Known rows, with every way that one mark hangs from another
lunadar[mifol]: [  9  12 -34   4  -9  10  12  10  35   1  -4  28 -32  13  37   5 -12 -61
 -15  11 -28  24  11  -3 -20 -17  -6  14  25 -38   9   4   4  20  44  13
  18  42 -60  -5 -14]
kipud[fusus[bidu[nifi]]]: [  8  30 -15  -9 -26  20 -11  26  51   2 -10  33  -1  -6  48   4 -16 -38
  -5  -1  -9  25  28 -16 -14 -35  21  -2  33  -5  25   3  24  29  39   1
  -3  35 -30   2 -30]
fusus[bidu tageku zanoz]: [ 16   8 -16 -12 -20   5 -35   2  47  -3   5  23 -22   6  42  21  23 -43
  16 -31  -5  16  20 -14  -4 -42  31   4  39  -1  37   2 -13  18  47 -13
  10  20 -20  27 -31]
fusus[tageku]: [  8  -4 -12  -4 -10  -4  -1   0  33 -11   3  20 -29  -1  24  -2   6 -52
   2  -9 -22  11  10  -6   2 -37  -5  15  24 -34   9   4 -21  13  47   5
   9  22 -35  -9  -6]
lepif[mifol[lunadar nifi]]: [ 23   9 -40   1  21   9  16  18  28  10  -3  39 -43  22  30 -10 -26 -62
  -7   0 -15   5   9  -6 -31  -3 -20  22  13 -40  25  11  18  22  40   8
  24  29 -47  20   4]
lepif[mifol]: [ 24  13 -29   5  -4   8  17  19  23 -17  -9  36 -32  10  22  -1 -26 -62
  -6  -1 -18  15   8  -8 -21 -21 -14   6   9 -33  19  -3  13  15  41  18
  15  44 -49   5 -10]
zanoz[fusus[bidu[nifi]] ranitis[tageku]]: [ -1   5   3  -5 -23 -12 -29  13  20 -30 -11  33 -10  16  43   8  26 -20
 -19 -15  -8  13  22   1  -4 -23  12   4  39   7   8   3 -21   0  56   7
  45  18 -54  29 -43]
zanoz[fusus]: [  3   0  -8   0 -18  -1   5  16  37 -32 -13  29  -6   9  21  -5  13 -47
 -18   3 -19  10  24   1 -12 -27  -1  -3  25 -12  13  -6  -8  26  45  26
  25  33 -44  -4 -15]
tebilip[lepif[tageku[fusus[zanoz] ranitis]]]: [  5  -2 -17  -9 -29 -15  11  31   9  -3 -39  11  -4  -7  24  -2  -8 -40
 -18  -6 -28  12  44 -11   2   3  -1  22  23 -40  -5 -35 -26  36  11  29
   6  34 -48 -19 -41]
zanoz[fusus[bidu] ranitis[tageku]]: [  7   0   4  -1 -25 -13 -30   9  18 -36 -11  28  -9  19  41   7  35 -23
 -16 -11 -14   5  21   5  -1 -28   7   3  39   7  15  -2 -24   3  55   6
  47  16 -61  28 -46]
bidu[fusus[tageku]]: [ 12   6 -14  -4 -11  -5  -6   9  50 -11   5  18 -23   6  34  -9  11 -62
  -3 -14  -9  12  23  -5  -2 -30   5  17  27 -21  10   5 -16   4  48  12
  17   7 -28 -13 -10]
zanoz[fusus[bidu tageku] ranitis]: [ 10  -6   6  -5 -20  -7 -34   8  31 -37  -3  35 -15  20  34   4  40 -34
  -6 -21 -12  -4  22  -2  -2 -33  16   0  41  12  27   5 -30   6  61   5
  27  11 -42  28 -39]
kipud[fusus[bidu]]: [ 15  25 -14  -7 -29  19 -11  21  49  -8 -10  30  -2  -5  46   3  -8 -39
  -2   4 -13  16  26 -12 -11 -38  17  -3  32  -6  31  -1  22  31  38   0
  -1  35 -36   0 -32]
ranitis[tageku zanoz[fusus[bidu]]]: [ 10  10  -6   6 -25 -18 -23  20   9 -23 -13  14  -7  17  39   8  27 -11
  -2 -10  -6  21  26   9   7 -28  -2  19  32 -11   1  -8 -18   2  44   4
  60  24 -68  27 -29]
zanoz[ranitis[tageku]]: [  8  -2  -8   2 -17 -17 -10   0   2 -25  -6  16 -25  11  41  -1  12 -29
  -9   0 -27  11   6   0   9 -29 -10  18  22 -34  -7   0 -21   4  51  12
  36  18 -70  12 -22]
ranitis[tageku[fusus[bidu[nifi]]] zanoz]: [  6  19  -9  -2 -23 -16 -16  28   3   8 -12  23  -5  17  44   8  16 -10
   6 -13 -11  18  28   6   1 -19   3  19  35 -26 -13 -16 -18  -2  46   1
  51  21 -59  20 -29]
bidu[nifi]: [-10  16 -20 -10 -11   3  20  22  33   2  -8  32 -16  -1  30  -8 -27 -45
 -20   0 -18  40  17 -16 -17 -22  -1   9  22 -34 -10   4   8  20  40  28
  10  39 -36 -10  -2]
tageku[fusus[bidu[nifi] zanoz[ranitis]]]: [  6  17 -12 -17 -19   2 -19  27  29  10  -8  45  -1  21  44   9  16 -36
   6 -22 -14   6  30  -8 -18 -18  32  -9  43 -10  13 -12  -7  20  51  13
  15  17 -26  22 -35]
lunadar[mifol[nifi]]: [  5   9 -33   4   7   9  13   3  38  13   0  34 -37  16  42  -3 -10 -59
 -13  13 -22  16  11  -5 -23  -6  -7  22  20 -54  11  12  10  22  45  14
  24  31 -55   2 -10]
lepif[tageku[fusus ranitis[zanoz]] tebilip]: [ -4  -2 -12  -5 -32 -31  24  52  -2  -6 -34  13   8  -1  41  -2 -12 -29
 -15   7 -37  17  76   6   3  13   2  31  36 -37 -11 -40 -46  21  24  20
  32  42 -62  -4 -56]
fusus[bidu[nifi] tageku zanoz[ranitis]]: [  8   9 -11 -17 -14   1 -45   5  38   0   9  29 -27  13  50  20  21 -32
  13 -43  -1  20  20 -19  -3 -35  41   6  46   6  30  11 -20   6  55 -12
  11  10 -19  42 -32]
ranitis[tageku zanoz[fusus[bidu[nifi]]]]: [  5  14  -5   3 -23 -17 -21  23  11 -17 -13  17  -6  15  39   8  20  -9
  -6 -14  -3  27  28   7   3 -25   1  19  32 -10  -3  -7 -17  -1  45   3
  58  24 -64  27 -26]
tebilip[lepif[tageku[ranitis]]]: [  1  -3 -19  -6 -33 -13  22  29  10 -11 -39   8 -10 -14  23  -8 -21 -40
 -29   4 -29  23  36 -13   4  -2 -15  31  15 -45  -8 -28 -20  35   7  32
   3  43 -57 -26 -38]
fusus[zanoz]: [ 13   5 -26  -4 -13   3  -4   5  31 -13  -4  17 -17   9  34   4   6 -50
   3  -9 -17  19  18  -9  -5 -32  12   2  23 -27  17  -5  -1  29  40  18
  16  31 -40  11  -8]
zanoz[fusus[bidu] ranitis]: [  8   2   0  -3 -26  -4 -21  17  27 -39 -10  39  -5  21  37   0  29 -34
 -17  -8 -17   5  24  -3  -9 -28  11  -4  38   9  22  -1 -15  15  54  19
  31  21 -52  23 -40]
lepif[mifol tebilip]: [ 29  10 -27   4  -2  -6  23  27  18 -12 -22  31 -35  -1  30   1 -42 -71
 -20  -4 -16  24  29  -8 -14 -12 -12  20  12 -25  22 -11 -11  17  41   9
  10  56 -50   9 -35]
fusus[bidu tageku zanoz[ranitis]]: [ 19   3 -12 -12 -19  -2 -47  -1  35 -11   8  24 -25  14  47  19  35 -35
  17 -38  -7   8  18 -13   3 -41  34   6  43   2  38   5 -23  10  54 -13
  15   9 -28  42 -35]
lepif[mifol[lunadar] tageku tebilip]: [ 19   4 -35  -4  -3 -14  33  45  14  -6 -30  20 -26  -3  31   1 -53 -64
 -34   3 -27  25  50  -3 -22  14 -24  33  25 -27  12 -21 -16  26  28   1
  19  55 -66  12 -42]

Rows
[  9   3  -5  -3 -20 -14 -17   8   4 -12  -7  27 -16  16  44   2  20 -26
  -4  -4 -26   2  11   1   3 -25   0  11  31 -26  -4  -7 -24   4  53   9
  37  14 -62  15 -34] => zanoz[ranitis[tageku[fusus[bidu]]]]
[  3  20 -16 -17 -21   7 -11  30  37  17  -9  44   1  15  40  11  10 -41
   5 -17 -13  12  32  -9 -22 -18  28 -10  41 -13  13 -15  -1  24  46  13
  12  25 -20  13 -30] => tageku[fusus[bidu[nifi] zanoz]]
[ 26  13  -9 -10 -19  11 -48   3  46 -11   2  21 -17   4  52  15  24 -35
  23 -27  -3  -1  27 -12   5 -43  40  -1  42   8  45   7  -5  21  50 -22
   1  12 -28  30 -36] => kipud[fusus[bidu tageku zanoz[ranitis]]]
[ 24   7 -27   4  14  -6  25  20  22   0 -19  37 -42   2  35  -7 -40 -71
 -17   0  -9  16  28 -11 -17   0 -15  28   7 -41  24  -3  -4  18  42   8
  15  46 -44  15 -30] => lepif[mifol[nifi] tebilip]
[ 26   5 -35  -2   7   1  13  19  22  11 -28  30 -40   2  22 -11 -29 -63
 -22  -8 -11  12  14 -18 -15   0 -22  32   8 -39  18  -6   0  31  23  18
   2  36 -45   2 -17] => tebilip[lepif[mifol[lunadar nifi]]]
[  4  20 -18 -13 -22  -1 -34  13  26   0  -3  29 -16  13  56  20  11 -23
  -1 -27  -3  30  21 -15  -8 -28  31   6  39  -1  15   3  -3  11  47  -1
  25  22 -38  42 -37] => fusus[bidu[nifi] zanoz[ranitis[tageku]]]
[  5  15 -11   1 -23  -3  -7  35  24 -21 -11  32   0  20  32  -3  13 -25
  -7  -9  -6  27  33  -4 -10 -25   9   8  33  -7  11  -5  -2  14  44  23
  35  31 -49  21 -19] => ranitis[zanoz[fusus[bidu[nifi]]]]
[ 24   5 -14  -7  -9   9 -31  -3  47 -10   1  12 -19  -2  40   8  16 -45
  23 -20  -6   0  24  -8   8 -41  30   0  31 -10  35   4  -5  25  46 -15
  -1  16 -29  11 -16] => kipud[fusus[tageku zanoz]]
[  0   7   0  -7 -21  -2 -19  22  30 -31  -9  43  -6  20  38   0  19 -30
 -20 -13 -11  15  26  -7 -13 -25  17  -4  39  10  18   3 -12  11  54  21
  30  19 -44  26 -37] => zanoz[fusus[bidu[nifi]] ranitis]
[  6  11 -18  -9 -31   2 -13  35  22  13 -11  38   3  19  47  13  22 -24
  21 -12 -28  -3  46   3 -10 -12  35  -2  42 -13  18 -21 -20  23  33  11
  25  24 -30  10 -39] => tageku[fusus[bidu zanoz] ranitis]
[ -2  22 -11 -15 -24   7   4  35  35  17 -13  49   4  10  36   1  -4 -41
  -9  -4 -21  15  28  -8 -26 -17  12  -6  38 -21   3 -15   1  22  44  19
  10  30 -26  -4 -30] => tageku[fusus[bidu[nifi]]]
[ 11   3 -26   2 -18 -20  33  45   1 -19 -33  15 -21  -6  35   3 -45 -49
 -23   5 -31  24  61   0  -9  14 -10  31  18 -35   9 -29 -25  16  21  12
  26  59 -66   4 -55] => lepif[mifol tageku[ranitis] tebilip]
[ 15   5 -24  -1 -13 -17  33  40  10 -21 -32  18 -21  -9  29   0 -49 -63
 -31   4 -24  27  49  -6 -14   7 -18  25  15 -37   9 -28 -15  20  29  11
  18  59 -63   4 -50] => lepif[mifol tageku tebilip]
[  4   7 -16   7 -31  -6  -3  36  12 -19 -11  23  -4  19  39  -1  15 -15
   5   0 -23  15  42   5   1 -18  12  18  32 -15  10  -8 -18  13  30  25
  39  31 -56   9 -23] => tageku[ranitis[zanoz[fusus[bidu]]]]
[ 11   9  -9   4 -18 -21 -11  19  -3  -2 -11  15  -8  19  37   3  22 -15
   9  -7 -17   9  23  11   9 -20  -6  21  28 -38 -16 -18 -24   0  46   7
  52  19 -66  13 -19] => ranitis[tageku[fusus] zanoz]
[ 12   5 -16   0 -17 -10 -11  16  37  -9   5  14 -21  14  40  -9  18 -47
   8 -18 -10  10  33   0   5 -23  12  23  30 -21   8   2 -25  -2  42  13
  27   4 -34  -8 -12] => bidu[fusus[tageku[ranitis[zanoz]]]]
[ 13  12 -12 -12 -22   2 -21  23  26   3  -8  40   0  22  43   9  26 -39
   9 -17 -20  -3  30  -5 -14 -22  27 -10  42 -11  19 -18 -10  22  51  11
  18  17 -32  21 -37] => tageku[fusus[bidu zanoz[ranitis]]]
[  5  14 -17 -19 -15   7 -34   9  50   9   6  29 -24   5  43  21  11 -38
  10 -39   1  26  22 -19 -10 -36  37   6  41   1  29   7 -10  13  48 -12
   6  20 -11  28 -26] => fusus[bidu[nifi] tageku zanoz]
[ 23  16 -14 -10 -19  16 -40   5  54  -5   0  21 -13  -1  48  17  16 -39
  21 -23  -2   5  27 -12   1 -44  38  -2  39   4  45   4   4  25  44 -20
  -3  20 -22  20 -31] => kipud[fusus[bidu tageku zanoz]]
[  8  -1 -26   2  -4 -19  35  40   5  -8 -29  21 -26  -3  41  -4 -44 -49
 -20   8 -25  16  60  -4 -11  26 -10  41  13 -50  11 -20 -20  18  21  12
  31  49 -60  10 -48] => lepif[mifol[nifi] tageku[ranitis] tebilip]
[ 17   2 -33  -5  -1  -6  22  29  16   5 -35  20 -30  -2  21 -10 -35 -57
 -30  -4 -17  15  27 -17 -15  13 -26  36  10 -49   9 -17  -2  34  15  21
   7  37 -54  -3 -28] => tebilip[lepif[mifol[lunadar nifi] tageku]]
[ 11  12 -11   3 -25  -4  -9  31  22 -26 -10  28   1  21  32  -3  18 -27
  -5  -7  -9  21  30  -1  -7 -28   5   7  32  -8  15  -9  -5  16  44  23
  35  30 -54  20 -21] => ranitis[zanoz[fusus[bidu]]]
[ 24  10 -15  -5 -14   9 -27   5  35 -17  -5  17 -11   7  46   3  13 -39
  13 -11 -12   2  25  -9   5 -36  27  -3  29 -11  30   2   5  27  45   0
   4  20 -44  17 -21] => kipud[fusus[zanoz[ranitis]]]
[ -7  -2 -17  -9 -32 -12  13  34  11  -9 -20  14   8   7  34   2   5 -27
   1   3 -39   4  53   4  -6   3  11   8  34 -41  -6 -32 -20  26  25  25
  31  30 -52  -8 -33] => lepif[tageku[fusus[zanoz] ranitis]]
[  8   0 -17 -10 -26 -13  12  26  15  -3 -38  13  -5  -8  20  -4  -9 -49
 -23  -6 -24  14  36 -15  -1  -3  -6  18  20 -41  -4 -35 -18  38  18  29
  -1  36 -46 -17 -39] => tebilip[lepif[tageku[fusus[zanoz]]]]
[  4   7 -13  -6 -32   3 -13  17  35  -2   0  28 -19   1  42  12  10 -31
   9 -13 -21  15  26  -7  -3 -34  14  17  37 -11  22   2 -20  10  37  -3
  14  26 -30   4 -33] => fusus[bidu tageku[ranitis]]
[ 11 -15   4   0 -10 -13 -25  -1  23 -45  -1  28 -22  20  25  -3  41 -40
  -5 -18 -17  -9  18   2   5 -32   8   3  34  -3  17   5 -38   5  62  12
  32   7 -47  19 -22] => zanoz[fusus[tageku] ranitis]
[ 13   1 -25  -2 -12  -9  22  27   8  -6 -37  18 -26  -5  23  -9 -31 -47
 -21  -2 -19  14  33 -14  -6  13 -17  34   5 -51   5 -22  -8  28  10  29
   9  40 -54 -10 -36] => tebilip[lepif[mifol[nifi] tageku[ranitis]]]
[ 17   4 -24  -3 -19  -8  22  30  12 -15 -39  16 -22 -10  15  -5 -34 -57
 -30  -4 -19  21  26 -18  -9  -1 -22  24   7 -43   4 -27  -5  31  15  26
   2  47 -55 -14 -38] => tebilip[lepif[mifol tageku]]
[  2  12 -20 -15 -21   5 -33  13  42  13   5  27 -24   5  51  22  14 -26
  19 -38  -5  24  35 -13  -4 -29  45  12  44   2  29   6 -21  10  39 -12
  12  20 -13  28 -30] => fusus[bidu[nifi] tageku[ranitis] zanoz]
[ -3  15 -16 -10 -10  -7  -8  24  43   7   5  22 -22  11  42  -9   0 -40
   1 -27   0  27  37  -8  -2 -15  21  25  33 -18  -4  10 -21  -7  42  14
  22   6 -22  -6  -7] => bidu[fusus[tageku[ranitis[zanoz]]] nifi]
[ 21   4 -33  -5 -11  -6  22  33  14  -2 -38  16 -26  -5  16  -5 -36 -58
 -32  -6 -22  19  26 -15 -14   4 -24  30  14 -37   6 -24  -7  34  13  20
   4  44 -58  -8 -32] => tebilip[lepif[mifol[lunadar] tageku]]
[ 18   2 -34  -3 -16  -8  20  36   8  -2 -39  14 -25  -4  21  -3 -33 -49
 -25  -4 -26  18  35 -10  -9  10 -19  35  14 -36   7 -25 -15  32  10  21
   7  45 -59  -9 -34] => tebilip[lepif[mifol[lunadar] tageku[ranitis]]]
[ -4  17 -11 -16 -21   6 -11  16  47   7   2  35 -21  -4  38   9  -6 -40
  -6 -19  -9  31  17 -17 -14 -35  14  11  37 -10  15   8  -8  10  45  -1
   5  28 -19   6 -26] => fusus[bidu[nifi] tageku]
[  6  16 -14  -1 -35  -4  -7  49   9  11 -13  39   8  25  46   2  18 -12
  17  -5 -28   2  49   6  -8  -9  21  10  41 -18   7 -22 -21  13  34  20
  35  25 -44   9 -37] => tageku[fusus[bidu] ranitis[zanoz]]
[  2  25 -25 -15 -24  12 -15  23  44   7  -6  33  -9   6  47  15  -5 -39
  -4 -20  -3  39  26 -20 -20 -29  32  -2  37  -4  22   0  13  26  39   9
   8  34 -24  25 -27] => fusus[bidu[nifi] zanoz]
[ -1  17  -8  -9 -23  -7  -6  17  19  11 -14  28  -8   2  40   9   3 -28
  -6  -3 -20  16  18   2  -9 -20  -3  10  32 -28 -11 -13 -11   9  44   1
  33  28 -46   0 -31] => ranitis[tageku[fusus[bidu[nifi]]]]
[  6   2  -2  -5 -24   0 -15  13  47 -25  -6  33  -7   7  26   6  25 -44
  -9 -13 -11   7  25  -2 -12 -35  11  -1  37   5  27   0 -17  17  50   4
  20  26 -30   8 -31] => zanoz[fusus[bidu tageku]]
[ 11  17  -8   1 -25 -16 -19  26   1   3 -11  20  -4  17  42   8  22 -12
   8 -10 -13  13  26   8   4 -22  -1  19  34 -27  -8 -18 -19   1  45   2
  52  21 -63  19 -31] => ranitis[tageku[fusus[bidu]] zanoz]
[  6   7 -15   0 -24  -9   2  39   2   4 -12  31   1  25  37  -5  20 -18
  19  -3 -32  -5  45  11  -1  -8  13  12  33 -32  -3 -22 -27  12  35  25
  36  22 -51  -3 -20] => tageku[fusus ranitis[zanoz]]
[ 14   1 -36  -3  13 -14  35  38  16   6 -26  23 -32   1  36  -6 -50 -63
 -31   7 -22  18  51  -5 -25  27 -23  42  20 -44  15 -14 -12  27  29   2
  28  45 -61  19 -36] => lepif[mifol[lunadar nifi] tageku tebilip]
[  8  -4 -14   2 -16 -11  -7  10  16 -12   3  15 -28   8  32  -1  16 -29
  17 -14 -23   8  25   1  12 -29   5  26  27 -30   7   2 -35   4  40   5
  24  20 -44   2  -8] => fusus[tageku[ranitis[zanoz]]]
